In the rows, 128 means zero.
Known rows, with every step that occurs
rosi suve: [129 104 123 103 145  77 128 149 103 106 134 141 113 131 148 131 136 117
 103 168 120 129 147  97 120 128 110 160 141 134 133 127 117 169  86 144
 150 137 132  88 130]
lebid lomur neli tevut damir: [121 107 162  90 129  97 146 167 135  81 118 133  91 119 161 150 142  93
 119 125 169 162 125 151 106 124 128 170 148 150 140 140 184 188 106 169
 132 185 112  94  87]
kido lebid: [155  88 119 110 154  91 127 137 106  96 100 151 137 159 155 117 136 101
 117 195 121 110 141  77 121 135 121 164 107 128 101 133 143 163  87 141
 149 139 138 106 125]
lomur fegub: [130  84 145 113 143  90 112 151 104  94 110 143 122 131 168 113 166 120
 113 156 142 118 138  90 110 151 104 156 152 134 126 115 154 147 100 123
 155 131 147 119 101]
tevut neli: [133 105 141 105 165 101 136 150 126  98  82 142  99 133 163 128 160 103
 145 170 123 139 147 101 128 136 139 144 130 137  99 100 137 158 106 158
 156 142 133 121 107]
gonal lebid kido: [143  92 133  95 138  83 121 124 117 114  84 143 120 139 160 129 153 128
 101 168 135 127 120  99  88 142 113 144 123 122 144 130 130 165  84 135
 144 161 165 100 114]
neli tevut damir lise: [129 113 124 105 149  98 128 133 126 104 121 157  94 116 183 116 132  98
 105 135 139 141 135 111 114  99 144 159 162 126 150 127 155 167  93 172
 130 149 108  89  95]
neli lomur ramal: [158  77 133 108 144  86 122 121 118  89  99 148 121 153 174 150 151 127
 140 151 121 121 134 104 130 138 110 160 118 121 129 151 136 186  96 135
 139 171 120 105 100]
kido ramal lomur neli tevut damir lise fegub: [ 98  90 151 108 162  98 130 159 115 106 126 189  86 118 184 117 120  76
 136 108 178 120 143 159 110 120 139 197 154 148 126 131 142 182  90 144
 153 158 108  70  85]
lebid gonal ziluv: [134  99 128  86 145 101 121  92 105  85  99 154 125 149 138 105 157 135
 114 170 142 127 148 104 141 134  92 167 138 132 134 129 111 154 109 142
 133 180 143  87 120]
neli lomur fegub: [142  76 155 122 131  82 124 138 105  95 106 154 127 137 181 130 163 139
 119 148 147 118 134  97 103 144  95 160 144 129 144 123 149 165  93 134
 154 152 126 121  98]
ramal gumafan ziluv: [137 126 102  97 155 109 113 136 124  87 133 121 133 149 147 121 151 134
 110 176 109 110 141  59 116 159 110 161 154 145 107 155 128 145  96 155
 144 161 139 120 118]
lomur neli tevut damir: [117 105 161 102 146 103 146 155 133  78 129 132  99 128 155 149 150  94
 123 127 152 149 140 127 107 122 150 156 154 142 121 114 181 171 113 166
 143 146 112 119 101]
lebid gonal ziluv gumafan ramal lomur: [115 102 123  60 154  94 138  92 110  58 106 176 133 170 137  85 157 173
 116 167 140 109 139  82 158 143  74 200 132 130 139 178 106 187 113 119
 146 210 170  89 124]
gonal ziluv gumafan ramal: [120  93 103  88 171 101 123 105 110  61 107 162 123 193 151 106 155 168
 105 183 129 113 149  80 139 128  79 160 115 131 118 171 143 168 120 129
 151 167 150 116 110]
ramal gumafan ziluv gonal lebid kido pufi suve: [123 137 138  82 158  76  96 115 140 101 124 118 107 143 108 103 128 135
  90 191  98 113 115  36  71 164 111 184 170 129 130 136 106 135  85 177
 165 164 174  81 140]
lebid lomur neli tevut damir lise fegub: [108 105 150 105 129  92 130 155 121 100 118 155  66 111 182 132 128  80
 113 123 186 135 134 176 100 116 129 168 143 154 159 134 185 170  94 157
 129 180  86  69  59]
suve pufi kido ramal lomur neli tevut: [129  70 155 105 186  63 121 204  98  90 120 168  78 130 176 141 125  88
 149  99 144 153 172 124 130 118 115 200 140 144 100 168 139 200 105 107
 193 160 150  96 136]
kido ramal: [145  85 113 115 185  91 114 137 103 108  86 162 117 148 173 120 161 119
 130 155 130 131 138 100 132 134 115 163 111 132 109 143 121 172 105 130
 154 143 132  89 124]
lomur ramal gumafan ziluv gonal: [147 129 116  85 159 111  99 122 142  75 140 112 125 149 145 116 156 124
 131 187  83  99 128  29 138 172 127 192 153 131 103 149 115 147  99 149
 134 176 142 101 110]
gonal lebid kido ramal lomur: [135  76 133  89 156  81 121 136 113 119  83 178 133 138 168 120 140 125
 120 151 146 126 114 104  97 148 100 188 129 123 131 152  91 193  77 124
 160 177 187  77 127]
gumafan ziluv gonal lebid lomur ramal: [160 118 113  90 137 105 112 123 132  82 106 136 105 141 152 124 153 104
 118 195 113 104  99  94 148 158 106 218 133 135 127 156 128 166  92 148
 120 237 161  78  97]
kido lebid gonal ziluv: [148  86 130  91 142  99 124  94 102  85 101 163 146 172 137 100 139 112
 111 201 136 106 140  91 138 130  98 181 121 122 111 140 110 155 100 149
 132 169 143  87 132]
ziluv gumafan: [139  97 112  90 165  79 118 133 108  83 101 127 108 140 149 106 161 159
 108 169 109 125 148  70 112 132 108 147 114 132 127 143 156 168  92 126
 139 151 141 119 109]
tevut damir lise: [124 119 109 110 142  98 129 125 130 107  94 154 112 119 188 104 142 106
 116 152 141 137 143 100 117 115 147 157 153 129 132 104 149 152  92 162
 136 154 109  99  83]
rosi suve pufi: [116  95 117 123 148  58 126 149  88 103 130 141  88 130 162 139 138 100
 107 158 124 125 174  98 139 115 100 175 131 130 129 135 122 172  88 139
 150 143 141  92 131]
lebid kido: [136  99 135 101 149  76 113 134 123 114  88 139 122 139 167 137 149 128
 109 159 137 151 136  86  96 140 108 126 123 138 135 129 138 173 101 124
 153 139 145  90 115]
kido lebid lomur: [158  89 119 100 137  86 127 148 107  98  92 151 131 149 162 120 130 101
 112 194 138 123 127  99 122 132 101 175 107 135 120 161 151 179  81 143
 143 178 140  80 110]
lebid gonal ziluv gumafan ramal lomur fegub: [105  87 152  70 140  95 126 107 108  54 117 177 143 163 147  76 172 169
 111 160 154  98 129  81 142 155  62 209 160 129 140 168 115 169 115 111
 150 194 179 102 112]
lomur neli tevut: [129 100 154  98 149  90 141 158 111  81 134 138  90 143 145 150 147 103
 123 134 144 139 151 131 115 118 128 149 137 145 121 127 164 180 102 143
 149 149 130 104 121]
rosi suve pufi kido ramal gumafan ziluv gonal: [144 124 117 109 197  71  85 172 111 112 149 128 102 136 174 117 130 116
 110 173  82 122 150  28 134 141 119 214 152 133  98 168  83 148 101 138
 178 150 126  78 146]
ziluv gumafan ramal lomur neli: [110 104 135  76 150  85 155 146 117  54 111 157 117 170 145 118 159 150
 141 151 142 119 149  96 137 141 113 183 123 144 107 151 153 197 104 112
 169 185 158 113 110]
ramal gumafan ziluv gonal lebid kido pufi: [136 141 126  98 153  81  95 111 140  90 123 110  99 153 133  91 135 136
  99 198 117  94 117  27  83 163 114 176 151 128 129 139  95 140  80 174
 137 170 176  80 125]
lomur ramal gumafan ziluv: [144 109 107  91 156 108 101 133 133  76 134 117 136 160 151 130 153 117
 125 167  97 101 130  66 131 166 115 170 156 137  96 171 121 151 102 147
 136 163 146 119 107]
lebid gonal ziluv gumafan ramal lomur fegub lise: [121  90 152  71 148  94 135 118 137  61 120 168 134 154 156  67 151 159
 122 155 156  94 122  81 130 133  91 221 161 142 134 162 104 174  97  97
 146 202 194 120  91]

Rows
[151  87 132  56 165  89 122 127 111  66  99 180 152 181 150  76 127 155
 115 194 124 107 129  53 140 140  91 211 123 124 111 194 116 172 113 105
 174 184 161 100 136]  pufi kido lebid gonal ziluv gumafan ramal lomur
[157  81 134  87 141  91 113 119 125  83 118 133 134 156 168 135 148 144
 140 153 106 108 134  76 110 155 117 165 136 111 131 168 117 176  84 151
 137 171 124 110  95]  neli lomur ramal gumafan
[139 120 125  92 165  95 115 126 132 112 103 168 130 141 158 115 142 122
 118 182 124 118 107  66 117 157 103 216 138 138 118 140  85 180  82 134
 157 204 187  65 136]  gumafan ziluv gonal lebid kido ramal lomur
[132  89 124  63 151  96 138  91 109  57 106 184 156 194 135  79 140 149
 115 199 134  89 132  68 155 138  81 214 115 121 116 184 106 186 101 129
 147 199 174  88 135]  kido lebid gonal ziluv gumafan ramal lomur
[152 102 105  76 131 109 106 131 130  74 121 122 126 151 150 127 151 116
 112 177 113  93  99 100 121 169  99 202 153 128 122 198 118 156  84 158
 118 223 166 103  94]  gonal lebid lomur ramal gumafan ziluv
[151 132 115  76 142 105  98 133 145  79 131 111 121 139 152 118 151 124
 126 186 100 113 111  53 139 171 107 202 152 139 122 177 120 164  94 154
 127 214 143  73  96]  lebid lomur ramal gumafan ziluv gonal
[176 123 116  79 177 106  91 159 125 106 105 138 116 133 169  96 143 137
 111 191 102 117  98  53 107 165 115 222 143 130 119 183  99 145  90 147
 159 215 142  78 116]  pufi kido ramal gumafan ziluv gonal lebid lomur
[114  98 145 103 164  50 102 136 121 112  87 140 102 139 131 123 123 123
 103 148 134 160 142  92  80 136 101 129 141 140 132 130 141 170 104 141
 180 118 153  79 136]  lebid kido pufi suve
[107 102 160  52 147  96 155 113 112  41 139 171 110 177 123 112 151 151
 125 141 157 119 142 121 148 124  86 200 147 136 138 179 125 203 114 132
 147 209 163  87 130]  lebid gonal ziluv gumafan ramal lomur neli tevut
[119  88 109  78 159  93 109 114 107  71 116 137 118 165 139 100 145 168
 101 183 117 124 164  80 116 124  78 155 131 132 119 149 145 158  98 136
 138 159 148 121 106]  gonal ziluv gumafan
[ 84  95 152  63 147 110 155 138 136  39 145 165 115 170 141 120 133 137
 122 137 160 130 147 113 126 121 102 197 162 143 114 166 165 191 120 154
 154 184 150 124  99]  gonal ziluv gumafan ramal lomur neli tevut damir
[150 135 108 106 152 111 125 116 120  91 114 139 108 139 142 111 157 121
 106 206 109 100 126  63 137 148 119 197 132 135 120 111 129 143  90 156
 137 199 156 107 120]  gumafan ziluv gonal lebid
[170  83 133 115 166  62 110 143  91 101  76 150 112 136 174 111 144  94
 120 172 117 122 150  71 142 130 128 182 103 118 111 151 135 156 109 112
 161 153 130 102 134]  suve pufi kido lebid gonal
[155  73 131 102 161  72 103 127  93  89  89 160 121 160 163 104 126 100
 113 184 126 118 164  79 142 123 100 190 117 120 101 157 123 145 109 123
 161 162 141 101 131]  suve pufi kido lebid gonal ziluv
[ 92  95 129  66 146  99 148 131 118  43 124 168 126 192 133 108 142 157
 135 163 151 118 165 105 140 135  84 189 139 147 100 156 144 188 109 120
 169 193 167 116 109]  gonal ziluv gumafan ramal lomur neli
[185 116 127  72 156  99  82 167 143  87 126 117 141 153 165 108 121 106
 123 212  82 111 105  24 121 168 126 213 144 132  95 193 130 152  97 138
 155 186 132  84 108]  pufi kido lebid lomur ramal gumafan ziluv gonal
[159 119 151  84 146 121 132 112 158  80 118 127 113 155 157 132 158 116
 155 197  81  84 104  60 124 162 145 210 152 110 103 131  94 149  85 198
 131 212 138 124  95]  tevut neli lomur ramal gumafan ziluv gonal lebid
[116  98 127 106 169  61 109 138 106  96 101 146  92 136 118 108 126 119
 111 152 126 139 157  94 110 132 109 152 142 138 121 124 146 161 103 150
 176 130 148  97 135]  kido pufi suve
[145 135 147  87 132 105 144 148 125  75 140 135  77 137 134 142 145  98
 110 174 140 120 113 126 126 131 112 211 142 150 137 142 152 179  88 166
 129 236 150  78 114]  gumafan ziluv gonal lebid lomur neli tevut
[158 101 129  62 128 102 107 120 125  85 115 123 111 126 146 100 153 133
 123 186 102 100 105  66 115 169 122 214 135 105 148 163 109 163  70 154
 119 224 163  75  88]  ziluv gonal lebid lomur ramal gumafan
[150  87 160  84 149 103 129 131 143  85 100 131 121 150 173 142 154 122
 164 158  99 117 129  84 113 152 139 161 143 111 108 145 111 169  93 175
 145 164 118 125  87]  tevut neli lomur ramal gumafan
[173  86 126 101 167  84 109 170 108 105  94 147 134 148 170 112 124 107
 114 190 111 127 141  64 107 136 133 159 116 129  97 141 152 152 100 119
 176 126 127 117 124]  pufi kido lebid
[147 135 126  99 148  97 116 115 134 106 102 133 116 144 153 125 154 126
  98 197 114 119 112  60 106 151 114 174 133 136 132 118 123 154  90 146
 141 188 162  90 122]  gumafan ziluv gonal lebid kido
[147 138 109  87 148 118 118 113 127  87 138 122 121 139 131  99 158 136
 105 205  94  84 126  36 117 164 126 201 148 125 120 130 109 134  78 170
 133 197 162 110 117]  ramal gumafan ziluv gonal lebid
[145  88 123  80 150  99 104 132 121  81 122 123 131 145 154 120 156 126
 134 156 105 108 137  67 117 162 126 161 141 119 114 160 122 160  95 138
 137 148 146 109 101]  lomur ramal gumafan
[168 116 119  81 142 105 100 133 142  76 133 121 141 164 150 114 133  99
 124 217  92  92 104  39 136 168 116 219 135 130 100 186 121 164  85 160
 127 203 146  74 106]  kido lebid lomur ramal gumafan ziluv gonal
[143 131 130  85 152 110 125 138 130  82 121 131 113 156 144 116 161 120
 128 186 128 106 106  95 118 161 120 228 139 136 103 156 106 159  82 170
 138 234 147  73 111]  kido ramal gumafan ziluv gonal lebid lomur neli
[125 132 136 103 163  68 103 118 133 104 105 134  95 144 115 112 126 120
  92 189 112 127 120  65  91 148 107 180 150 140 128 117 125 149  96 160
 166 166 172  79 142]  gumafan ziluv gonal lebid kido pufi suve
[140  93 155  83 124  92 147 157 107  78 121 145  80 134 142 147 144 101
 109 144 160 131 122 165 106 122 108 181 133 135 151 152 159 188  82 155
 132 211 152  88 108]  gonal lebid lomur neli tevut
[134  94 132 113 150  61 107 123 114 100  82 136  89 148 148 105 133 123
 103 170 152 116 128  94  81 137 106 142 123 123 140 130 119 165  87 150
 143 145 174  87 119]  gonal lebid kido pufi
